Each row was made from one walk, in order. Every step used is in the known rows, and no mark comes twice. Write each row's walk.
Known rows
munifeb/guvalu/temiku/nusus: [  5 -13  -2  -4   6   7 -11  17   8  -1 -11 -15  -8 -22  -4   1 -12 -43
   7  10  25 -21 -13 -27  -5   9   8   4  19  16   4  34   9 -13]
zuvap/guvalu/munifeb/puni/maped: [-21  14  12 -16 -42  29 -25  42 -17   0   1  13 -11  15   2   6  -5 -25
  -1  12  21  11 -21 -50   2  15   6  22  20 -11  14 -12  22  11]
temiku/nusus: [ 10   0  14  12  19 -16  -5  -8   5 -19   2  -4  -4  12  -5 -14  -4 -23
   6   1   4  14  12 -16  13  19   5  10   2  25  21   8   3 -18]
guvalu/temiku: [ -2  -1  -5   8  10   1 -17   0 -15   9 -10  -8   4 -33  -3 -16 -13 -19
  -6  -2  14 -30 -15  -2  -8 -16 -13  -4  15  -5  -1  26  12 -13]
munifeb/puni/maped/tudu/daro/guvalu: [  5   0  -4 -26 -51  14  10  26  15  16 -38  17 -20   8 -11  22 -18   3
  21  -8 -11  -6  -6 -39 -11  13   1  21 -36 -32  49 -15   4   3]
puni/zuvap/tudu/dala: [-21 -44   1  -4  11  39   6  20 -20  -9   3   7   6  10 -20 -24 -49  36
  -9   1  -3   5  23 -15 -42 -15  13 -16  22   6  11  16   7 -12]
maped/tudu/zuvap/guvalu/daro: [ 21 -24  18   6  13  25   3  25 -37  22 -61   7 -15  12 -14  21 -33  16
 -20 -24   3  17  -6 -57 -40  10   5  10  -4 -40  32   6 -11 -22]
gidiv/feben/dala: [-36  -4  35  -9 -10  23   6   4   1  -6  -9   3 -27  23 -10 -20  23   4
   7   9 -12   3 -10 -32 -11   1 -19 -18  10  -9  -4  -7  -7   8]
rili/guvalu/zuvap/tudu: [  0 -46   1   4  -1  30  -2  27 -36  36   3  11   7 -12  -5 -15 -69   8
  -4 -27  31   3 -32 -36 -37  -1   5   2  30 -15 -13   9   7 -21]
puni/zuvap/guvalu/daro/tudu: [ 13 -30   3  -3  -2  39  15  40 -49  18 -19  10  -8  10 -29   8 -55  -5
 -15   5   5  10   1 -43 -19   9  19  38   7 -16 -15  -1  -4 -24]
zuvap/puni/maped: [-19   1  15  10 -41   7 -12 -21 -48 -12   8   8  -1   7   6 -15 -26 -16
   3  -2  -7   9 -17  -9   1  -2  17  23  -2  11  24 -22  17  20]
zuvap/guvalu/daro: [ 13   9  12  -1   5  -2  -6  27 -31   2 -23  -5 -18  29 -14  12 -26 -25
  -9 -12  20  12 -10 -29  -4  14   7  16  13 -24  -1 -11 -15 -16]
munifeb/puni: [-16   8  -3 -31 -14  19  -5   1  27  -5  -1  -1  -5  10  16   7  21 -18
   2  -2  -6  -7  16 -28  -6   1  -2   7  -3 -14  13   6  -2   8]
tudu/zuvap/guvalu: [ -4 -37   7   6   5  24  -1  15 -29  12 -21  10 -16   2  19  24  -3  12
 -19  19  13  22 -13 -26 -36   3  16  19  -3 -17   8   4   3  27]
munifeb/guvalu/daro/tudu/maped: [  7 -17  -3 -35  -6  26  10  60  29  16 -35   9 -28   0 -20  21 -14  17
  21   7  15 -17 -37  -5  -2   2   6  -4  11  -3   5 -17 -12 -22]
rili/nusus: [  4   8 -14  19  -5 -11  -5  -7  -7   6  17   9  22  22 -15  25 -12  -5
 -19  12  10  13   6   3   4  20 -22  -5   6  17  13  10  13  -7]
maped/tudu/daro: [ 26   3   5   3   7 -20  14  11  -8  10 -57   7 -10  15 -26   7 -30  29
   5  -7 -17  -1  13 -25 -13  23  -8  -3  -8 -29  37   4 -18 -25]
zuvap/tudu: [ -1 -12  11 -12  16  -4   7   8   2 -11  -1  -1   7   7  -9 -26 -32   8
  -9 -12 -14  -2   0 -17 -17  -4  18  -9   7  -3  10  -7 -11 -30]
daro/guvalu/munifeb: [  7  -3  -2 -19 -15   4  -9  62  24  13   4   4 -10   1 -10  -1   3 -14
   7  12  24 -22 -50  -4   2   1  -9  22  13  -6   3 -10   8 -18]
guvalu/munifeb: [ -2  12   6  -4  -3   5 -17  36   9   2   2   5   3   1 -13 -16   1   1
  -7   6  17  -9 -17  -8  11  12 -15   0  33   1   4   3  14 -18]
zuvap/puni/maped/tudu/daro/guvalu: [  9  -7  14   2 -44  -9   5  11 -41   7 -37  13 -19  19 -13   0 -48  -2
  18  -4 -15  -2 -32 -27 -15   9  14  37 -20 -18  54 -28   0  -2]
puni/maped/tudu: [  4   0   8  19 -34  17   4  -5 -32  10 -18  15   5 -15 -22   1 -36  19
  11 -25 -14  12  -6 -19   0   0   5  -6 -24  -1  25 -13  20  -6]
feben/gidiv: [ -7  -7  15  11 -12  -2  18 -16 -12  -8  -7   7 -13   1 -12   2  30  16
 -15 -12   2 -12   3 -15  -5   3  -6 -23   5  11  12  10 -10  13]
munifeb/guvalu: [ -2 -12 -10 -19 -18  18   8  23  18   7  -5  -5 -10  -2   4  27   3  -7
   8  10  10  -5 -10 -11  -9   7  16  -3   5   0 -14   3  -6  12]
guvalu/zuvap: [ -1 -19   6  11   6  19  -1  -6 -29  24  -1   2   4 -23   3  -5 -33  -1
  -7 -17  12  -7  -9 -20 -13  -4 -11   7   8  -9  -9  11   9   2]
maped/tudu: [ 14   2   9   4   4   4   7   2 -12   7 -28   0   4   0 -14   1 -19  11
   6 -22 -18  -1   2 -30 -14  -1  -1  -6 -10 -14  22   4  -6 -27]
guvalu/daro: [ 15  11   4  -3   6  -1  -2  12   1   4 -18  -3  -7  15 -23  -2 -17  -7
 -10 -25  14  -6   3  -3   8  11 -12   0  11 -16   3  -4  -8 -24]
gidiv/tudu/daro/guvalu: [ 22 -21  -5 -19   5  -6  30  35   6   9 -47  19 -30  22 -17   2 -12   3
   6  12 -21 -16 -20 -13 -10  21  -4  22  -8 -28  28  -9 -16 -18]
puni/zuvap/tudu: [ -4 -38   3   0   7  27  16   5 -22  -1   4   7  14  -5 -16 -21 -57  16
 -16 -10 -15   8  23 -24 -30   2  25  10  11   1   0   6   4 -12]
munifeb/puni/maped/tudu/daro: [ -3   9   2 -16 -43  15   6   5   3   8 -39  18 -11   9 -14  13 -20  14
  12 -11 -18   4  19 -42  -5  21  -2   6 -24 -27  49  -6   7   4]
daro/guvalu/rili/nusus: [  5   1 -12   9 -18   2  -2  50   9   5  25   6   0   9 -12  22 -28 -19
   6   2  34  -1 -44   8  -4  -8  -6  36   3  -4   4   3   2 -27]
maped/tudu/gidiv/feben/dala: [-19 -19  37  12  -3  12  23   2 -12  -7 -52  13 -32  20 -18 -11  17  29
  -4  -6 -32  -7  -8 -43 -23   1 -22 -28  -4 -11  49  -1 -29 -14]
puni/maped/tudu/gidiv/feben: [-12 -25  30  33 -39  18  29  -6 -24   1 -41  28 -20  -8 -22  -3 -10  28
  -3 -10 -31   9 -18 -25   4  15  -3  -7 -18   0  52 -21   8   7]

Which walk is each row?
[ 22 -21   5  15 -36   8  15  21 -35  40 -42  21 -13 -18 -30  13 -67  25
  16 -19   2  -3 -30 -28 -13  12  -6  21 -28 -25  33 -14  12  -4] : puni/maped/tudu/daro/guvalu/zuvap
[ 11 -25  -7 -12  -7  25  -5  62  -1  33 -26  25 -21   3 -23   3 -31  25
  23  -6  37  -1 -50   4  -6   0  -9   1  22  -6   5 -16   2 -32] : rili/guvalu/daro/tudu/maped
[ 10 -17   8  18   7  -6  18  -1 -11  -3 -44  11 -10   1  -9   6  -1  26
 -10 -13 -22 -10   0 -17 -14   1  -7 -13 -13  -3  52   5 -24 -20] : maped/tudu/gidiv
[ -9 -45  12  -6 -26  44   6   9 -34  12 -14  26  -7 -12   5 -10 -20  27
 -11  28 -17   0 -31 -21 -24 -14  21  29 -17   1  24 -14  17   3] : daro/tudu/zuvap/puni/maped
[ 20 -29   3 -17  13  33  12  35   4  23 -37  14 -12  -2 -23   0 -15  26
 -22   3   4 -12 -13 -16 -14   0  -6  10  -4 -22   8   0  -6 -37] : guvalu/daro/tudu/zuvap
[-20 -31  26  16  -6   1  29  -1  10 -12 -29  19 -31   8   1  -6  32   9
 -17  17 -21  -4 -14  -7   6  18  -9  -3   6   0  32 -11 -13  15] : tudu/gidiv/feben
[ -5 -27  32  19  -2   5  32   1  -3  -3 -54  17 -24   8 -13  -5   9  20
 -10  -8 -38  -4  -9 -36  -9  15 -10  -8  -3 -14  51  -6 -18 -14] : maped/tudu/gidiv/feben
[ -8   1  22  14 -38  12  -7 -18 -58  -5 -15   8   2   8  -5 -15 -42  -6
   8 -21 -22   9 -14 -33 -11  -2  16  18  -9   0  42 -20  11  -2] : zuvap/puni/maped/tudu
[  7 -26   6   3 -35  -6   5  18 -38  26 -24  14 -23   2  -5   4 -56  -5
  10   7  13 -11 -40 -14 -13  12   1  48  -9 -20  28 -20   5  19] : tudu/daro/guvalu/zuvap/puni/maped
[  2 -38  -8  14 -14  32  -7  20 -39  45   4  12   2 -17   4   6 -43   1
   3 -19  42   4 -32 -21 -24   1 -10  10  24 -12 -22  14  15   2] : rili/guvalu/zuvap
[-22 -48  30  18 -29  41  25 -29 -60  -8 -32  36 -24   1  -4 -13  11  24
 -31 -14 -25  -1 -12 -42 -29   7   7  -4   1   5  51   2  10  30] : feben/gidiv/tudu/zuvap/puni/maped
[-11 -13  22  27 -36   3   3 -22 -57 -13 -28  17 -10   8  -1 -11 -27   6
  -4 -13 -25   1 -16 -23 -11  -1  12  11 -12   8  66 -17  -3   4] : zuvap/puni/maped/tudu/gidiv
[ 22  -1   4 -20   8  12  11  34   5  12 -24   5  -7   7 -34  -9 -21   4
  -6  -6  -1 -18 -12 -13   7   1  -6   7   0 -16  -3  -9 -13 -54] : guvalu/daro/tudu
[ 11 -31  15  10   9  26   5  16 -38  18 -47  10 -11   2   3  22 -21  21
 -13  -5  -7  20  -9 -54 -46   2  14  11 -12 -29  29   8  -4  -3] : maped/tudu/zuvap/guvalu
[ 11 -30   8   7  10  27   7   4 -12  19 -43  12  -1 -10  -3  11 -13  36
 -13 -14 -13   6   2 -32 -38  -2  -1  -3 -15 -22  32  14   2  -8] : maped/tudu/zuvap
[ 19 -17   2  -7  10   3  21  31   4   2 -38  14 -20   8 -30  -5  -5  18
 -20   3  -4 -27 -14  -1   6   3 -11   1  -3  -6  25  -8 -29 -47] : guvalu/daro/tudu/gidiv
[-17 -44   7   3  12  25   7  13 -14  -3  -5  17   2 -11 -10 -20 -56  38
   3  -8  -8  13   5  -4 -29  -5  21   1  18  14  22  -7  10   5] : puni/zuvap/tudu/maped
[  1 -29  15  24 -30  37   4   8 -54  20 -34  23  -9 -13  -7  21 -37  29
  -5  -9  -3  30 -16 -41 -29   4  18  10 -26 -13  33  -9  21  16] : puni/maped/tudu/zuvap/guvalu
[  2 -38   4 -26 -39  54  11  40 -15  19 -32  15 -21   1 -13  16 -31   7
  -9  10   8  -9 -34 -32 -20   7  24  22  -2 -12  12 -14   4  -4] : munifeb/guvalu/daro/tudu/zuvap/puni/maped
[-13 -33   9 -28 -34  64  -5  61 -10  20 -19  32 -14  -7   0   7  -4  18
 -14  40   7   2 -35 -55 -22   2  14  30  -3 -16  18  -7  24  -2] : daro/tudu/zuvap/guvalu/munifeb/puni/maped
[ 40  -9   6   5  18 -31   3  29  -1  13 -60  -1 -18   0 -31  -6 -40 -14
  16  -3   3 -24 -17 -36 -15  18 -10  22 -10 -20  52  19 -10 -49] : maped/tudu/daro/guvalu/temiku/nusus
[-19 -43  22 -24 -21  57  32  37  -9   3 -40  23 -35  24 -10   7  -4 -15
 -24  17 -19  -2   6 -74 -19  22   9  40   9 -31  23  -5 -14  -5] : munifeb/puni/zuvap/guvalu/daro/tudu/gidiv/feben
[-15  -7   9 -15 -38  55 -17  34   8  16 -24  25  -1 -11  -8  -1  -4  19
 -12  -8   5  -1  -8 -51 -14  13 -12   4   5 -18  45   5  33   1] : guvalu/munifeb/puni/maped/tudu/zuvap
[ 14  -4  -6  -7  -9 -16  10  60  18   4 -21   7 -31  10 -14   7 -28   8
  19  11  23 -11 -33  11  -5   5   4  40   0 -33  12  -4 -20 -16] : tudu/daro/guvalu/rili
[ -2 -45   4  -1  17  41  18   3 -12   8 -34  24 -13  -3   4  -4   3  21
 -22   1 -23   3  -3 -23 -29   5   0   3  -3 -16  23  11   6   1] : gidiv/tudu/zuvap
[-15 -43  29  18   1  44  28  18 -48 -11 -35  27 -37   2  -6  -2   8  23
 -28 -15   0   5 -21 -53 -39  -1  13   6  19 -19  26  20 -13   3] : feben/gidiv/tudu/zuvap/guvalu/rili
[ 33  -7  -2  -9  -3 -21  20  36   7  20 -55   7 -19  15 -24  17 -27  17
  16  -3 -10 -11 -16 -23 -18  15  -4  16 -22 -35  38  -6 -21 -27] : maped/tudu/daro/guvalu
[-20 -35  13  13 -30  31  -9 -17 -43   3  -8  19  -8  -5  18  -2 -16  14
 -17   8  -1  16 -16 -12 -24  -2  17  24  -9   2  33  -8  23  41] : tudu/zuvap/puni/maped
[  2 -29  19   5   5  23  -1  -8 -36   8 -43   7  -4   6  10  -2 -21  16
 -15 -13 -21   5  -4 -46 -46  -4   9  15  -5 -22  48   8  -3  -5] : maped/tudu/zuvap/puni
[  6 -47   0  -3 -40  51  -4  41 -45  36 -22  30 -15   5 -15  -1 -48  16
  -8  -3  30   7 -48 -24 -23   4   7  28   9 -16  11 -12  16 -16] : rili/guvalu/daro/tudu/zuvap/puni/maped
[  7 -42  -2  -5  -1  16  23  55  -8   1 -12  12 -11   2 -28 -16 -82  22
  -2  -3   6  -2  -6 -16 -33   5  29  44  13 -27   9   3 -12 -26] : puni/zuvap/tudu/daro/guvalu/rili
[-23  -8  -5 -16 -53  59 -31  68  -7  22 -11  26  -7  14 -20   0 -15  21
  18  -8  41   2 -31 -40 -21   1 -23 -20  33 -12  31  12  35 -14] : rili/guvalu/munifeb/puni/maped/tudu/dala
[  5 -17  16   5   2  -7  40  -6 -19  -9 -50  25 -31  21 -29  -6  18  28
 -18  -6 -24 -15  10 -29  -9  29 -12 -20   9 -10  37  11 -22  -2] : feben/gidiv/tudu/daro
